Known rows, with every step that occurs:
latuz, tura, dipem, posil, mepo, pebom, meni, bapogof: [-53 -40  17 -24  22 -34  -7  11  17  -9 -45 -19 -13 -24  27  24  11 -18
  -1   5  15  10 -12 -34  64]
bapogof, dipem: [-10   4   4 -35  23 -27 -13   3  -8  21  10  14 -10 -21   1 -15 -22   1
  26  20 -11 -29 -40 -11  -5]
turi, pebom, meni, bapogof, dipem: [-23  13 -18 -59  50 -13 -16 -14  -7  26 -38  19 -24 -15  21  -9 -38   6
  -9  22 -10 -30  -6 -32  44]
bapogof, dipem, tute: [ -1  -1 -19 -46  27 -21  -1  22  10  44  19  20   6 -28   0   1  -7   7
  44  12  -4 -34 -48  -2  -5]
pebom, latuz, tura, dipem: [-35 -13  -8   3   1 -19  -1 -29 -10  15  -5   9 -39  -8  -1 -28  -1  12
   5  12   7   8 -47  11  33]
tute, turi: [ -2   0 -12 -19   6 -35   1  -5 -25  -3   4   1  -6 -16   3   1  18  36
   9   9 -22   6 -10 -19  -5]
pebom, meni, bapogof, dipem, posil, mepo: [-23 -18 -12 -37  42 -15 -27  -5   7  21 -11  -5  14 -30  12  52 -39  13
  16  13  26 -19 -23 -18  54]
latuz, tura, dipem, posil, mepo, pebom: [-38 -47  53 -13   1 -60  -2  42  27 -13 -21 -12 -11 -30   9   1  25 -18
  40  13  -7   8 -23 -25  14]
dipem, tute, turi: [  6  -4 -34 -32  10 -27  14  17 -10  20  12   6  12 -22   0  18  35  44
  26  -2 -14   1 -20 -13  -7]
mepo, pebom, latuz: [-11  -4 -25 -23  29 -27 -23   5  -8  -3 -30 -14 -37  -9  11   6   6  21
  21  18  -2  -3 -22  13   7]
mepo, pebom, meni, bapogof, dipem, tute, turi, vigu: [-39  -5 -38 -62  28 -57 -20  20  -7  16 -34   4  -4 -26  23  19  26  11
   4  -3  -6 -10 -22 -55  43]
sasub, dipem: [-23 -25 -17 -29  12 -11 -12   1 -17  28  33  19  -4 -14  12   7  -1  12
   9  14 -18  12 -29  20   5]
latuz, tura, dipem: [-30 -17  22  -8  -5 -25   5  -6  -5   5   3  13 -27 -16   8 -45   6 -12
   4  10 -13   1 -36 -15  20]
sasub, dipem, posil: [ -3 -35 -18 -24  16  -8 -21  35  -7  32  30  13   3 -12   4  35   1  19
  13   2 -12  33 -27  31   2]
tura, dipem, posil, mepo, pebom: [-18 -43  37 -31  16 -54 -20  26  29 -17 -15 -13   1 -27  17   1   5  -4
  35  22  -4   7 -22  -2  -8]
vigu, turi: [-17 -25  13 -40  20 -27 -23 -13 -28  -5  -3 -27 -13   1  14  -7   9  32
  29  18 -14   7 -28   4   6]
vigu, turi, vakuva: [-34 -14  -6 -38  18 -41 -60 -33 -21 -18 -28 -10 -21  20  10 -13  17  30
  11  10 -16  10 -15   6  -5]
posil, mepo, pebom, meni: [-39  -8   4 -51  27 -54 -30  -7  15 -24 -12 -24  -3 -18  32  12   7   0
  24  15   8 -15  13 -30  36]
tute, turi, pebom: [ -3   0   2 -34  13 -45   5   9 -16  -3 -21   9 -17 -12   7 -12  20  43
  12  12 -44  12   7 -32  -8]
vigu, turi, pebom, meni, bapogof, dipem, posil, mepo: [-41 -34  18 -64  57 -38 -26 -14   1  15 -50 -23  -1 -12  21  36 -26  33
  30  25   5  -7 -10 -27  53]
tura, latuz: [ 16  -4 -12 -25   8  22 -23   8 -26   4  -1  -2  -1  -3  10  -9  -9   5
  37  28  -1 -10 -23  16  17]
mepo, pebom: [-10  -8   8 -33  21 -35 -19  31  -2 -15 -19 -10 -23 -16  19  -6  15  -2
  21  16 -21  -9 -10 -13  -7]
tura, dipem, posil, mepo: [ -8 -41  26 -17   6 -33 -24   3  20   0  11  -1  13 -28   9   1 -16  14
  33  21   1  10 -30  10   3]
bapogof, meni: [  6   0  -9 -18  24 -16 -20  11  -3   2   6  -9  10 -13  11  -7 -17   3
  22 -12  -5 -22  -4 -21  17]

Rows:
[-59 -30 -11 -17   6 -76  40  -8  21  12 -26 -10  -7 -30   2  14  52  24
  42   9  11   2 -38 -24  19]
posil, mepo, pebom, latuz, tura, dipem, tute, turi
[-22 -27   1  -5  18 -32  -6  26   7   8 -34  -6 -44  -5   1  -2  18   0
  13   4   1  23 -37   7  21]
mepo, pebom, latuz, tura, dipem, posil
[-64 -30  21  -8   6 -60   4 -18  16  -9 -31 -13 -32 -24   9  -9  14  -2
  35  26  12  -4 -37  -9  32]
posil, mepo, pebom, latuz, tura, dipem
[-22  -2 -36 -14  11 -35  34  19  -6  32 -30   9 -25 -10  -9  18  52  57
  32  -1 -13  10 -10 -20  30]
dipem, tute, turi, pebom, latuz, tura
[-20 -33  26 -31  34 -37 -15  42  16   8 -42 -14   2 -42  10  51 -11  -2
  41  28  -1 -25 -37 -17   5]
meni, bapogof, dipem, posil, mepo, pebom
[-41  -9  -2 -75  58 -26 -20 -36 -20  19 -50  -8 -26   3  26  -7 -25  20
   2  24  -8 -17 -15 -29  47]
vigu, turi, pebom, meni, bapogof, dipem
[-32  -3 -48 -47  17 -37 -20  -4 -18  31  -8  16   7 -26  12  20   5  28
  -1  -4   0  -5 -29 -41  56]
pebom, meni, bapogof, dipem, tute, turi, vigu
[-45 -34  -4 -40  22 -33  11 -18   1  31 -34  -4 -37   6   7 -27  29  37
  37  14  -2  16 -42   7  32]
vigu, turi, pebom, latuz, tura, dipem, tute
[-35 -39   8  14   1 -30  -7  -7  13  12  -6  -5 -12 -21  -8  16  -3  22
  35  14  22  19 -43  12  42]
pebom, latuz, tura, dipem, posil, mepo
[-25 -14   4 -31   4 -51  43  19  10  24 -18  25 -13 -16   5 -33  48  21
  17   2 -34  10 -14 -39   7]
latuz, tura, dipem, tute, turi, pebom
[-47  -3 -63  -4   4 -51   0 -39  -2  23 -30  27 -22   5 -12 -11  43  36
  -4 -12   3  16 -34  -1  10]
pebom, latuz, tura, dipem, tute, turi, vakuva
[-51  -9   1 -56  47 -43 -14 -15  11   1 -35 -14  -2 -33  28  26 -20 -12
  15  27  14 -41 -18 -38  43]
posil, mepo, pebom, meni, bapogof, dipem
[-26 -12  -5 -48  44 -50   2  -2   5  17 -43   3  10 -28   8  45 -15  39
  12  12  -4  -7   5 -51  41]
tute, turi, pebom, meni, bapogof, dipem, posil, mepo
[-19 -39   4 -21  24 -48 -26   0  23  -5 -25 -18 -14 -21   8  15  -6  16
  36  25  16  13 -34  20   4]
tura, dipem, posil, mepo, pebom, latuz
[ -5  -5 -38 -35  30 -17  26   6 -12  48 -10  16  12 -38  -3  31  10  31
  17  13  -8 -27 -49 -22   2]
meni, bapogof, dipem, tute, turi
[ -9  -3 -19 -53  57 -21 -27  30   2  15 -41  -6 -18 -19  20  32 -18  -8
  -8   4   5 -14 -20 -22  33]
mepo, pebom, meni, bapogof, dipem, posil
[-29 -11  11 -58  44 -65 -28  25  27  -2 -15 -12   2 -23  16  27 -13 -10
  38  10  12 -20  -7 -31  26]
bapogof, dipem, posil, mepo, pebom, meni
[-13   9 -42 -70  54  -6   0   5   9  47 -28  24  -7 -19  20   7 -20  13
   7  11   0 -39 -15 -25  41]
turi, pebom, meni, bapogof, dipem, tute
[ -5  -2 -23 -50  36 -28  28  20  -2  46 -36  26   1 -33   5  16  11  37
  22  19 -27 -24 -28 -32  -2]
meni, bapogof, dipem, tute, turi, pebom
[-24 -20  -2 -21   0 -17  18  18  11  29  14  18 -10 -21   6 -27  26  -5
  22   4  -5  -5 -44  -8  17]
latuz, tura, dipem, tute
[-29 -12 -40  -5   2 -35  34 -19  -6  34  -3  13 -15 -17  -9  -3  38  38
  14  -3   6  14 -47  -4  22]
pebom, latuz, tura, dipem, tute, turi
